What can hang from each mark:
L: J Q V
Q: L P
P: K Q V
J: L
C: M V
E: H
D: A H
M: C
V: C D L P
H: D E
K: P

Every row comes from one small tree of marks. The marks that hang from a mark follow it in brackets, in alphabetical order. Every link used is in the known rows. Which tree was each row made from?
Known rows:
E{H}: [-13 -13 -27  -1  -6  -7 -15 -10 -37 -19  17 -10 -25 -16  25 -11  -7  19
 -17 -34   6  -8  -4   3  -1 -49  24  25  -7   5 -17]
J{L{V{P}}}: [ 16   1 -25   1 -36  27  -2 -15 -12 -36  34 -26 -39 -31   4 -17  15  -3
  15   3   7  12  -9   5   4 -32  32  11  -2   7 -51]
P{K Q V{C}}: [ 18  -2 -18 -15 -36  30 -14  -1 -12 -16  23 -30 -42  -9  37 -21  22 -16
  28  -1  -6   9  -2 -11  21 -67  23  33  -7   4 -34]
K{P{Q V{C}}}: [ 12   0 -20  -9 -38  23  -4   5  -8 -28  27 -17 -37  -5  35 -28  22 -17
  28   9 -18  24   3   1  32 -53  28  34  -9   8 -43]
J{L{Q{P} V}}: [ 16   4 -17 -13 -36  50   7 -11 -15 -45  27 -24 -33 -32  -5 -15   5 -26
  13  11  -6   1  -8 -12  -2 -37  35  17   1  12 -60]
K{P{Q{L}}}: [  9   5  -3 -17 -20  29   6   7 -20 -45  32  -4 -39 -10  27 -18  11 -36
  30   1  -6  21  15  15  22 -44  28   1   2   5 -43]
K{P{Q{L{J V{C D}}}}}: [ 24  14  -9 -14 -38  41   1   1  -6 -43  48   3 -57 -14  28 -27  26 -45
  35  34   1  42   0   5  -8 -51  37  42   9  17 -67]
V{P}: [ -3  -6 -25 -14 -24   9  -8  -6 -19 -27  27 -17 -37  -9  15 -18  11   8
  11 -16   0   5   4  15  11 -48  25  16   4   9 -33]
E{H{D{A}}}: [-30 -24 -21  20  20 -19 -10 -15 -35  -9  18  -4 -18   4  30 -19  -2  32
 -21 -40  -6 -23  11   7  -1 -43  21  11 -16  10   3]
K{P{V{L}}}: [  3  -6 -30  -3 -24  18   5  -1 -27 -27  27 -17 -35  -2  25 -26  13 -19
  24   5  -5  11  -2   6  38 -46  32   7  -3   8 -44]
K{P{Q{L{J}} V{C}}}: [ 20  19 -14 -17 -44  44  -1  10   0 -44  48  -1 -51  -9  29 -24  24 -42
  27  28  -9  41   0  -6  22 -52  34  29   0   9 -55]
M{C{V{D L{J Q}}}}: [ 18 -17 -32 -34 -35   5   5 -16 -19 -29  30   6 -72 -13  -5 -14  21 -18
  20  15  -6  26 -27   6  -1 -77  34  33  25  23 -55]
M{C}: [ -2 -14 -15  -9 -27  -7  -8  -9 -24 -25  10 -10 -51 -20  10 -13   9  18
   3 -16   6  13  -7  14  -2 -66  24  33  -1  -2 -27]
P{K Q{L{J}} V{C D}}: [ 30  10 -14 -28 -31  47 -14   1  -9 -27  42  -9 -56  -2  38 -25  26 -39
  33  26   5  27  -5 -16  -5 -71  28  39   8  12 -50]
L{V}: [  1  -8 -15   8 -26   5  -1 -10 -25 -20  18 -17 -35 -29  19 -10   8  10
   4 -13  11   3  -1   4   0 -51  30  30  -7   4 -40]
Q{L{J V}}: [  9  11  -6   0 -31  26   2  -5 -17 -35  38  -1 -49 -32  13  -4   9 -15
   0   5  19  20  -4  -3 -11 -48  36  24   1   6 -51]
D{H}: [ -9  -6 -18  14  -8  -1 -16  -5 -34 -24  16  -9 -35  -9  19 -16   4  20
  -2 -38   5 -11  12   5   8 -54  21  11 -10   7 -18]
V{C{M} D{H} L}: [  1 -12 -35  -6 -29  -3 -15 -14 -26 -26  14 -14 -65  13  22 -39  22  11
  15  -6  10  12  -1  15  -5 -86  22  44   0  17 -21]
J{L{Q V{P{K}}}}: [ 28  -2 -26 -18 -41  51  -4 -15 -13 -35  40 -35 -40 -28   0 -18  13 -33
  27   7  -9   3 -16 -14  13 -27  34   3   7   9 -60]
L{J V{D{A H}}}: [ -5  -6 -16  26   3   8 -10 -14 -26 -17  30   9 -44 -10  21 -27  14  10
   3 -14   6  -8   8  -3 -19 -56  25  19  -6  18 -35]
J{L{Q{P} V{D}}}: [ 20  -3 -19 -17 -25  47   4 -16 -20 -43  27 -19 -35 -23   2 -24   6 -26
  20  18  -3   0  -9  -8 -16 -41  33  29   9  18 -65]
M{C{V}}: [  4 -18 -10 -12 -33 -14   5 -18 -19 -21   9 -14 -56 -25   2 -11  15  15
  15 -22  -1  17 -10  15  14 -78  25  30  -4  -4 -31]
H{D{A} E}: [-33 -21 -14  23  12 -23 -13  -9 -27  -9  20  -2 -23   4  20 -19   7  37
  -8 -40  -1 -24   6  22   8 -35  24   2 -11   7   0]
K{P{Q V{C D{A} L{J}}}}: [ 11   4 -33  -7 -20  30   0   1  -7 -30  43   4 -51  14  36 -44  33 -37
  35  39 -15  28  -1   5  10 -58  30  23   4  28 -50]
J{L{Q V{C D{H}}}}: [ 20  -2 -30  11 -31  23 -15 -17 -17 -40  27 -18 -45 -17   5 -30  20  -2
   9   4   3   1  -8 -12 -24 -48  35  35  -6  24 -47]
J{L{Q V}}: [ 17  -6 -23   0 -37  25   1 -12 -18 -39  28 -19 -34 -33   2  -6   6 -12
   5   6   1   2 -15 -10  -7 -33  37  17  -2  11 -55]

Which tree is each row?
[ 16  -3 -39 -20 -44  37  -8  -6 -17 -25  26 -34 -45  -2  17 -25  21 -27
  17  13  -6   4 -14 -18  18 -65  33  22   0  16 -41] -> P{K V{C L{Q}}}
[  8 -19 -24  -3 -12 -10  -2 -21 -32 -21  11  -9 -65  -8   4 -28  25  10
  23 -19   4   9  -3  18  11 -87  25  17   2  16 -31] -> M{C{V{D{H} L}}}
[ -1  -4 -32   6 -14  13   3 -10 -16 -26  23 -15 -40  17  28 -53  29 -17
  29  21  -6  13   4  14   7 -61  31  19  -8  18 -37] -> K{P{V{C D{A} L}}}
[  7   4 -22 -22 -21  51   1  -6 -29 -20  21 -35 -37  -3  23 -27  11 -32
  30   1   0  -3   0  -9  33 -61  24   6   1   5 -41] -> Q{P{K V{L}}}
[  5  -2 -32 -24 -23  31  -7  -9 -27 -25  31 -30 -46  -3  17 -24  15 -20
  26  -8   3   3  -1  12  24 -52  25  -5  12  11 -36] -> V{L P{K}}
[  5  -8 -43 -28 -32  26  -2  -4 -20 -36  35 -17 -44  -6   5 -20  16 -17
  13   5  -9   5  -4   9  12 -48  33   0  15  27 -44] -> V{L{Q} P}
[  5 -11 -23 -11  -2  22 -24 -13 -33 -16  29 -21 -42   7  25 -34  13   1
  29 -30  -1 -11  12   5  11 -57  18   6   7  13 -27] -> V{D{H} P{K}}
[ 16   8 -36 -14 -44  28  -8   5  -7 -27  40  -7 -54  -9  29 -16  29 -18
  13  25   0  28 -12  -6  12 -65  30  34   4  21 -46] -> P{Q V{C L{J}}}
[  6  -8 -39 -12  -7  22   1 -18 -16 -27  45   6 -57   7  -2 -36  30 -18
  24   0 -21   2   3   3  12 -66  30 -12  14  38 -44] -> C{V{D{A H} L{J Q} P}}
[ -8 -15 -24  -5   0   2  -7 -14 -20 -21  24  -7 -36   6  20 -37  17   9
  17  -8  -3  -4  12  22 -12 -57  22  10   3  17 -28] -> V{D{A} P}
[ 27   6  -9 -27 -53  33   4  -4  -2 -41  44   2 -70 -10  31 -31  25 -43
  40  39  -2  52 -10   6   1 -64  32  58  11  11 -65] -> K{P{Q{L{J V{C{M} D}}}}}
[ 10  -9 -17  -9 -24  20   2   6 -18 -23  28 -12 -29  -8  38 -21  12 -20
  31   1 -18  13   4   1  40 -45  26  15  -5   5 -45] -> K{P{Q V}}
[  2  -2 -37 -20 -32  22  -4  -1 -24 -37  36   4 -50 -10   7  -6   6 -20
  -1   8   0   9 -14  -2   0 -47  33  15  17  23 -47] -> V{L{J Q}}
[  7 -12 -14 -24  -3  47  -1 -12 -24 -16  18 -22 -29   9  22 -39  11 -31
  31   6 -22 -18   6 -19   4 -65  24  10   1  15 -42] -> L{Q{P{K V{D{A}}}}}
[ 14  10 -17 -22 -37  39 -10  -7  -7 -34  33  -7 -69   7  20 -41  21 -15
  21  17   2  28   2 -16   0 -88  24  53  -1  11 -39] -> Q{L{J} P{V{C{M} D{H}}}}
[  8  14 -18   9 -17  33 -10 -14  -4 -36  48  -4 -61  -5  10 -45  37  -9
  12  11   6  17  14   0 -24 -62  34  17  -4  25 -41] -> Q{L{J V{C D{A H} P}}}
[ 18  -2 -21 -39 -22  57 -10  -4 -22 -19  37 -12 -40  -1  22 -24   4 -38
  26  14 -15   1 -10 -28   8 -57  26  33  19  15 -58] -> L{J Q{P{K V{D}}}}
[  2  -7 -28 -26 -54   2 -10 -12  -4 -27  22 -24 -58  -2  15 -29  19  13
  16  -2  -3  26  -7  16  11 -73  22  49   1   4 -26] -> V{C{M} P}
[ 15  -6 -37   0 -17  18 -15  -2 -21 -22  26 -15 -49   6  36 -37  33  -4
  22   6   1   7   6  -2   5 -77  27  26  -5  29 -35] -> P{Q V{C D{H} L}}
[  6   1 -10 -19 -20  45  -5  -6 -25 -16  19 -33 -30  -8  25 -23   5 -18
  26 -11  -6  -7   3 -14  29 -59  21  18  -4  -4 -37] -> Q{P{K V}}
[ 19   6 -41 -24 -49  45 -12  -3 -12 -26  40 -20 -54  -3  17 -19  20 -34
  14  22  -4  14 -22 -25  15 -59  35  30  10  17 -48] -> P{K V{C L{J Q}}}
[  3  -8 -18 -15 -11  25  -3  -7 -27 -18  15 -18 -32  -3  27 -30   9  -1
  20   0  -1  -1   4  -2   3 -65  24  35   0  10 -42] -> Q{P{V{D}}}
[  9 -16 -20  -9 -46  -3  -6 -21 -14 -19  13 -20 -57 -11  25 -28  17  14
  16   8  11  21 -14   8 -16 -78  27  74  -3   6 -39] -> L{V{C{M} D}}
[ 15 -14 -40 -40 -21  35  -9 -11 -27 -26  35 -23 -47   7  15 -32  17 -34
  33   8  -6  -2  -7   4   7 -54  29   5  25  26 -48] -> V{D L{Q} P{K}}
[  8  10 -28 -36 -38  57  -4  -7 -20 -39  23 -34 -47   0   7 -30  15 -41
  23  10 -10   2  -1  -5  11 -65  29  18  11  17 -41] -> V{C L{Q{P{K}}}}
[ 10  -9 -15  -1   1  13 -21   5 -28 -19  31  -2 -38  -4  34 -27  20   1
  17 -16   8  -5   3   0  12 -57  29   1  -6  18 -31] -> P{Q{L} V{D{H{E}}}}
[ 19  13  -3 -11 -34  43   8   6 -13 -43  49   4 -47 -27  24 -11  14 -47
  28  18  -2  34   2   1  17 -37  35  13   7   8 -65] -> K{P{Q{L{J V}}}}
[ 13 -17 -21 -17 -14  36  -3 -19 -17 -15  31 -23 -38  -6  16 -36  20 -24
  31   4 -14 -10   0  -6  -6 -51  31   4   8  19 -49] -> L{Q V{D{A} P{K}}}
[ 10  -1 -39 -15 -45  27   2  -1 -13 -38  31 -23 -41   2  15 -32  22 -29
  19  22 -17  18 -11  -4  28 -50  39  23  -1  18 -49] -> K{P{V{C L{Q}}}}
[  4  -2 -41 -24 -19  20  -9  -7 -21 -29  43   0 -54   2  18 -23  18 -11
  17  11   8  18  -8  16  -5 -52  27  20  24  27 -48] -> V{D L{J} P}
[ 22  -3 -26 -51 -52  50 -11 -10  -6 -20  30 -19 -62   8  20 -34  13 -34
  32  27 -16  20 -21 -28   8 -81  24  67  15  10 -52] -> L{J Q{P{K V{C{M} D}}}}
[ 14  19  -4 -28 -25  65  -2   0 -18 -32  37 -18 -45 -12  19 -20   7 -43
  23   7   3  11   1 -22  19 -56  26  13   4  -2 -49] -> Q{L{J} P{K V}}
[ 28 -16 -38 -57 -48  30   4 -21 -13 -21  43 -12 -74   3   6 -25  21 -41
  47  16 -17  23 -25   0  28 -75  26  24  34  19 -58] -> C{M V{D L{J Q} P{K}}}
[ 22  -1 -42 -28 -39  40 -14  -6 -17 -24  40 -15 -56   7  22 -27  21 -34
  20  29  -2  13 -22 -20  -2 -65  34  39  17  24 -53] -> P{K V{C D L{J Q}}}
